Known rows, with every way that one mark hangs from another
X[C[J[W[K] Y[Q]]] Z]: [  2  -4 -21  21  27 -14 -12  -9  21 -15 -15 -28 -23 -17 -15 -37  14   5
   0 -17  15   5   8 -25  -8 -25  -1]
X[C[J[W]] Z]: [-19  -8  -7  10  10 -11  16 -18  21 -12 -14 -23 -18  -8  -3  21  12  -6
   7 -23   0  14  23 -18  15   1  -9]
Y[J[C W[K L]]]: [ -9  -2  12  -1   0 -11  -8 -12  19  -2  15  16  -5   5   5 -33 -21   5
 -13  14 -20  18  -2  -5  -7 -21 -12]
L[G W[K]]: [ -6  -8   7 -12  17   5  23 -18   1 -34  15 -21  11   0 -13  15 -28   7
  -7  15  23 -13  -2   1  12   6  17]
C[J]: [-22  -3  13   5 -16   2  10 -11   2 -10   3  11   8   3   0  29  15   3
   1  -9  21 -12  23  17  -8  24  14]
J[C[X] Y[Q]]: [ 22  -4 -17  17 -13  -2   2   6  12  20   7  -1  -3  -8  22 -11  23   6
  -2 -18   9 -13  -9  -2 -18  -2  -1]
C[J[W[K]]]: [-23 -14   7  -2   4  -4  -7 -10  16  -5  -1   3   5   2 -14   7   6   4
  -4  -5  17   7  10   0   7   5  22]
Q[M Y[J[C W[K]]]]: [  4  28   4   4   5   9  -4  19 -15  11   0   1   5  19 -13   1 -17   9
   3  -1   9  25 -20 -20  -7 -23   5]
U[K[W[L]]]: [-25  16  23   2 -11   0  -4 -23   2   4  10  20  22 -24  13  21   5   4
  11 -15  -9 -24  -2  18 -12   3 -13]
Y[J[C[X]] Q[M]]: [ 30  -1  20  23 -17  10   4   6  -5   8   5  13  23   7  24   6  -9  27
   0   2  12  15   9   8 -38  12  30]
Y[J Q]: [ -7  10  16  22 -12  14   0 -20 -12  -2  12  19   9   0   2   0  -7  30
  -4   8  23 -14  20  22 -47   9  21]
U[K]: [-31  28  11  17 -13  10  10 -18   3   4  13   4  19 -24   8  15   6   6
  14 -16  16 -33  11  16 -20  15  -6]
J[C[X] W Y]: [  9  -8 -22   2  -3 -11  10  14  23  35   3 -10  -8   7  16  12  22  -9
   6 -20 -12   9 -15 -17  22  -1 -22]
Y[J Q[M]]: [  5  19  25  29 -11  18  -6  -3 -24   0  11  18  25   6   1   9 -15  32
   8   5  25  -5  21  11 -54   7  31]
G[L[W[K[U]]]]: [-17  -1   6 -32 -17  21   3  17   3  -1  14  -9  -2  -5   4   4  -9  19
   6   4   2 -18 -13   7   6  -3  -9]
B[W[J[Y] K[U]]]: [ -2  12 -17 -29  -3   5  -9  19 -38  -2 -32  -8 -17  -8 -10 -10  -7 -26
  -2  17 -19 -21  -8  11  16   5 -17]
C[J[W Y[Q]] X[Z]]: [ 15 -19 -17  22  17  -9 -13  10  35  20 -12 -11  -4  -3   7   5  33   6
   5  -7  21  33   4  -4   2  -4  20]
X[C[J] Z]: [-15   2  -2   8  -1  -9  24 -19  10 -28 -13 -15 -20 -18   2  16  14  -8
   8 -21  11  -5  32  -3  -6  11  -8]
J[C[X] W[L]]: [  4 -29  -5  -5 -12 -13   2   0  36  23  10   9  -2  -3  24   8   4 -10
 -10 -11 -29  19 -12  -8  13  -7  -5]
J[C]: [-17  13  -2   3 -19   1  19 -15   1   4  15   1  -3  -6  15  13  11  -4
   5 -24   4 -21   5  -4  -5  -1 -20]
C[J[W[L] Y] X]: [  9 -34  -3   2  -2 -20 -13  20  34  16  -4  13   3  13   6  11  18  -8
  -8   5 -14  24  -3   6  14  12  10]
U[K[W[J L]]]: [-17  25  25  -5  -4   6  -4 -19 -14  -7   0  32  17 -19   6   7  -6  -5
   3   1 -23 -16   5  18   2  18  -2]
W[J K[U] L[G]]: [ -3  -7   5 -32   5   1  -3 -10 -26 -20   0   5  -8  -1 -21 -33 -28 -22
 -13  29 -19 -15  -1  15   9   4  -4]
F[M]: [-26  11  19  18 -10  11   1  -8 -20 -13   8  20  14 -19 -15  14   4  -3
  10  -9  23 -22  14  11 -21   1  12]
X[C[J[W[K L[G]]]] Z]: [ -4 -31  -4  -1  34 -23  10 -26  33 -41  -5 -24 -16  -7 -20 -19 -16 -18
 -12   9 -11  21  16 -20  20 -16  -7]
Y[J[C]]: [-12  19  12   8 -18   4  22 -15  -6  -3  12  10  -2  10  15   7  -3  10
   2   0   3  -5  14   8 -16  10 -17]
U[K[W[J[Y] L[G]]]]: [  1  23  12   1  20  -1   7 -15 -17 -15   5  12  16   5 -10  -1  -9 -14
   4  17 -22 -16  -3   8  21  14 -27]
C[J[Y[Q[M]]] X[Z]]: [ 31   1  -1  26   8  -3 -11  25  13   8 -12  -6  12  -9  11   9  24   7
  16  -9  33  22  13  -1 -27   6  31]
W[J[C Y]]: [  0  33 -12   0  -5   1  15   4 -16   1   4   8 -16   7   4 -15  10 -17
   4  -7 -10 -16   2 -12  11   7 -29]

Rows
[ 16   0  -8 -15  20  11  -5   1 -36 -26  -6 -28  -3  15 -23 -29 -21  12
 -12  30  10 -14 -20   4  18   1   8] : L[G W[J[Y[Q]] K[U]]]
[ 15  15 -24   3   3 -12  18  12  25  21  -1 -14 -22 -20  27  -2  28 -19
  16 -21   5   8  -2 -12   1  -7 -30] : J[C[X[Z]] Y]
[ -8   8  17 -20  -5   3  -1 -13 -20  -5  -1  38   0  -8   0  15  -5 -11
  -2   0 -25  -9   7  11   4  12   5] : K[W[J L]]
[ 12   2 -16   0 -13  -9  17  12  12  20   4  -1  -9  -4  21   5  23 -10
   6 -19  -1 -10  -7  -3   2   9 -19] : J[C[X] Y]
[ -8 -13  12 -12   5  -4  14 -28  -8  -9  15  10  11   5  -6  35  -6  -7
   0   1  -9 -14   2   8   7   0 -11] : K[W[L[G]]]
[-10   8   8 -40  -9  28   3  20 -12 -12   3   4  -6   1  -3 -10 -19  10
  -1  19 -12  -8  -7   6  20  12   2] : G[L[W[J K[U]]]]
[ -7  26 -12 -26  -3   4 -11  14 -37   7 -14   0 -20  -8 -16 -34   2 -14
   8   3  -4 -28  -5   8   2   7 -16] : W[J[Y] K[U]]
[ 15  -3  -9 -12  13   1 -22  -2 -30 -14   1   0  -9   3 -24 -62 -18  -9
 -15  31 -10 -22 -11  10  -7 -14  -5] : W[J[Y[Q]] K[U] L[G]]
[  5 -13   5   3  -9  -2  17  -2  19  21   2   5   1  16  20  19  -1  11
  -3   3 -10  30   2   2   8  14   0] : Y[J[C[X] W]]
[ -8  -9  -7  26   2   0 -17  -1  10  12   2  -2   8  19  -8   7  24  18
  -1 -10  19   2   2  -4  -2  -4  10] : C[J[W Y[Q]]]
[ 30 -11   7  24  -8   1 -14  26   1   8  -6   7  25   8   5  16  18  16
   6  -6  28   4   9   9 -27  21  41] : C[J[Y[Q[M]]] X]
[ -1 -12   3   0  -1  -6  13   1  28  -1 -12   1  -3 -18  15  29  23  -8
   6  -6  23  21  23  16  -3  25  23] : C[J X[Z]]
[ 13  -8  -3  25  12  -8 -20   8  -2 -13 -11 -18   7   5 -22 -21   0  17
   1 -19  10  -5   4 -26 -14 -11  18] : X[C[J[W[K] Y[Q[M]]]]]
[ -8  14  13 -16  -7  31  21  12   4 -15  16  20   4   7   5  18 -16   9
  -2  16 -11  -3   8  -1  17  22  10] : G[L[W[J]]]
[  0  10   8 -16  -5   5 -34  31 -28  21 -10   8   2  14 -19  -7 -23   6
   1  15  -9  21 -28   3 -15 -26   7] : Q[M Y[J[W[K[U] L]]]]
[-14 -18  -3 -27 -20  -4 -18   2 -11  -4 -15  -1  -6 -24   5   0 -15 -19
  -9  10 -22 -21 -10  22  -7 -14 -10] : B[W[K[U] L]]
[  2   8  18  30   0  16 -13  -2 -12  16   9  10  26  17  -3  16 -16  34
   8   2  14  13  12  -3 -33  -5  28] : Y[J[W] Q[M]]
[  5 -15   5 -19  17   2   6 -13  -7 -42  -8  12   3  -6 -14  -9 -44 -34
 -27  45 -26  -4   8   9  14   3  13] : B[W[J K L[G]]]
[-20  -6   9 -27 -23  -4 -10  -9 -25  18  -3  10  -2  -7   6  31  11   0
  10 -17 -19 -21 -11  20   0  -4 -24] : K[U W[L]]
[ 31  -7 -15  24   0  -1 -11  23  11  38   5 -10  14  10  15   5  14  11
   9 -22   1  15 -17 -27  -4 -14   5] : J[C[X] W Y[Q[M]]]
[ 20   4  -3 -25  18   0  18   2  19 -22 -14 -11 -16 -27  19 -16 -13 -11
  -7   9   0  31  -4 -10  25   8  22] : L[W[J[C[X[Z]]] K]]
[ -1 -16 -14  28   1  -8  -5  -8   6  -6  -8 -16  -7  13 -12  -1  17  16
  -5 -20   3 -10   8 -14  -1   0  -1] : X[C[J[W Y[Q]]]]
[-14   6 -26 -14  -5 -10 -10  10  -7  30  -1 -29 -20   4  -3 -22  16  -6
  12 -23  -9 -12 -27 -18  21 -29 -50] : J[C W[K[U]] Y]
[  5   3 -11  -2  -5  -7  23  -5  27  14   0  -8 -15 -28  30  12  19 -16
  11 -21   7  12   6  -5  -1   0 -10] : J[C[X[Z]]]
[ 48   5   1   8   2  10   2  29 -11  -4  -5  -5  15  12  19  -1  -9  15
  -3   3  -2  17 -15 -16   8  14  30] : L[W[J[C[X] Y[Q[M]]]]]
[  3  -2  -1  -4  17  -4   4  -7   6 -11  12   3  -6  27 -20 -21 -29  -5
 -23  29 -10  27 -24 -10  11 -31 -10] : Q[Y[J[C W[K L[G]]]]]
[ -4 -23  -2   1   9  -8   6   2  39  14 -14  -6  -2  -7  11  35  23  -6
   7  -8  13  40  15   1  18  14  21] : C[J[W] X[Z]]
[ 18  -2 -13  -4   9  -7  19   0  -8 -27  -3  -2  -6  21   4  -4 -22 -40
 -19  32 -43   0  -5  -9  37  -4 -36] : B[W[J[C Y] L[G]]]
[-18  13  -5 -19  -4  11 -15  12 -27  23 -14  -5 -14  12 -23   1  -6  10
   0   9   8   8 -23  11  -4 -14   0] : Q[Y[J[W[K[U]]]]]
[-28  -6  -9 -20  -6   2 -14  -3  -9  24  -3 -14  -8  -9 -11   1   3   1
   9 -15   1 -13 -10   1   6 -12 -10] : J[W[K[U]]]
[ 22  35  -3  21  -2  12  -4  13 -28   3   5   7   6   9   2 -22   0   2
   8 -11   1 -10   0 -20 -15  -5  -1] : W[J[C Y[Q[M]]]]
[  8 -32  -3  17  26 -14 -24 -10  21 -17  13  -4  10  19 -26 -34  -6   5
 -20  23   8   8  -5  -5   1 -21  13] : C[J[W[K L[G]] Y[Q]]]
[ -4 -31  -7 -14  13 -19 -18   6   3  -4  -1 -19  -3  28 -25 -18   1 -11
  -7  20 -10   7 -14   2  30 -13 -22] : C[J[W[K[U] L[G]] Y]]
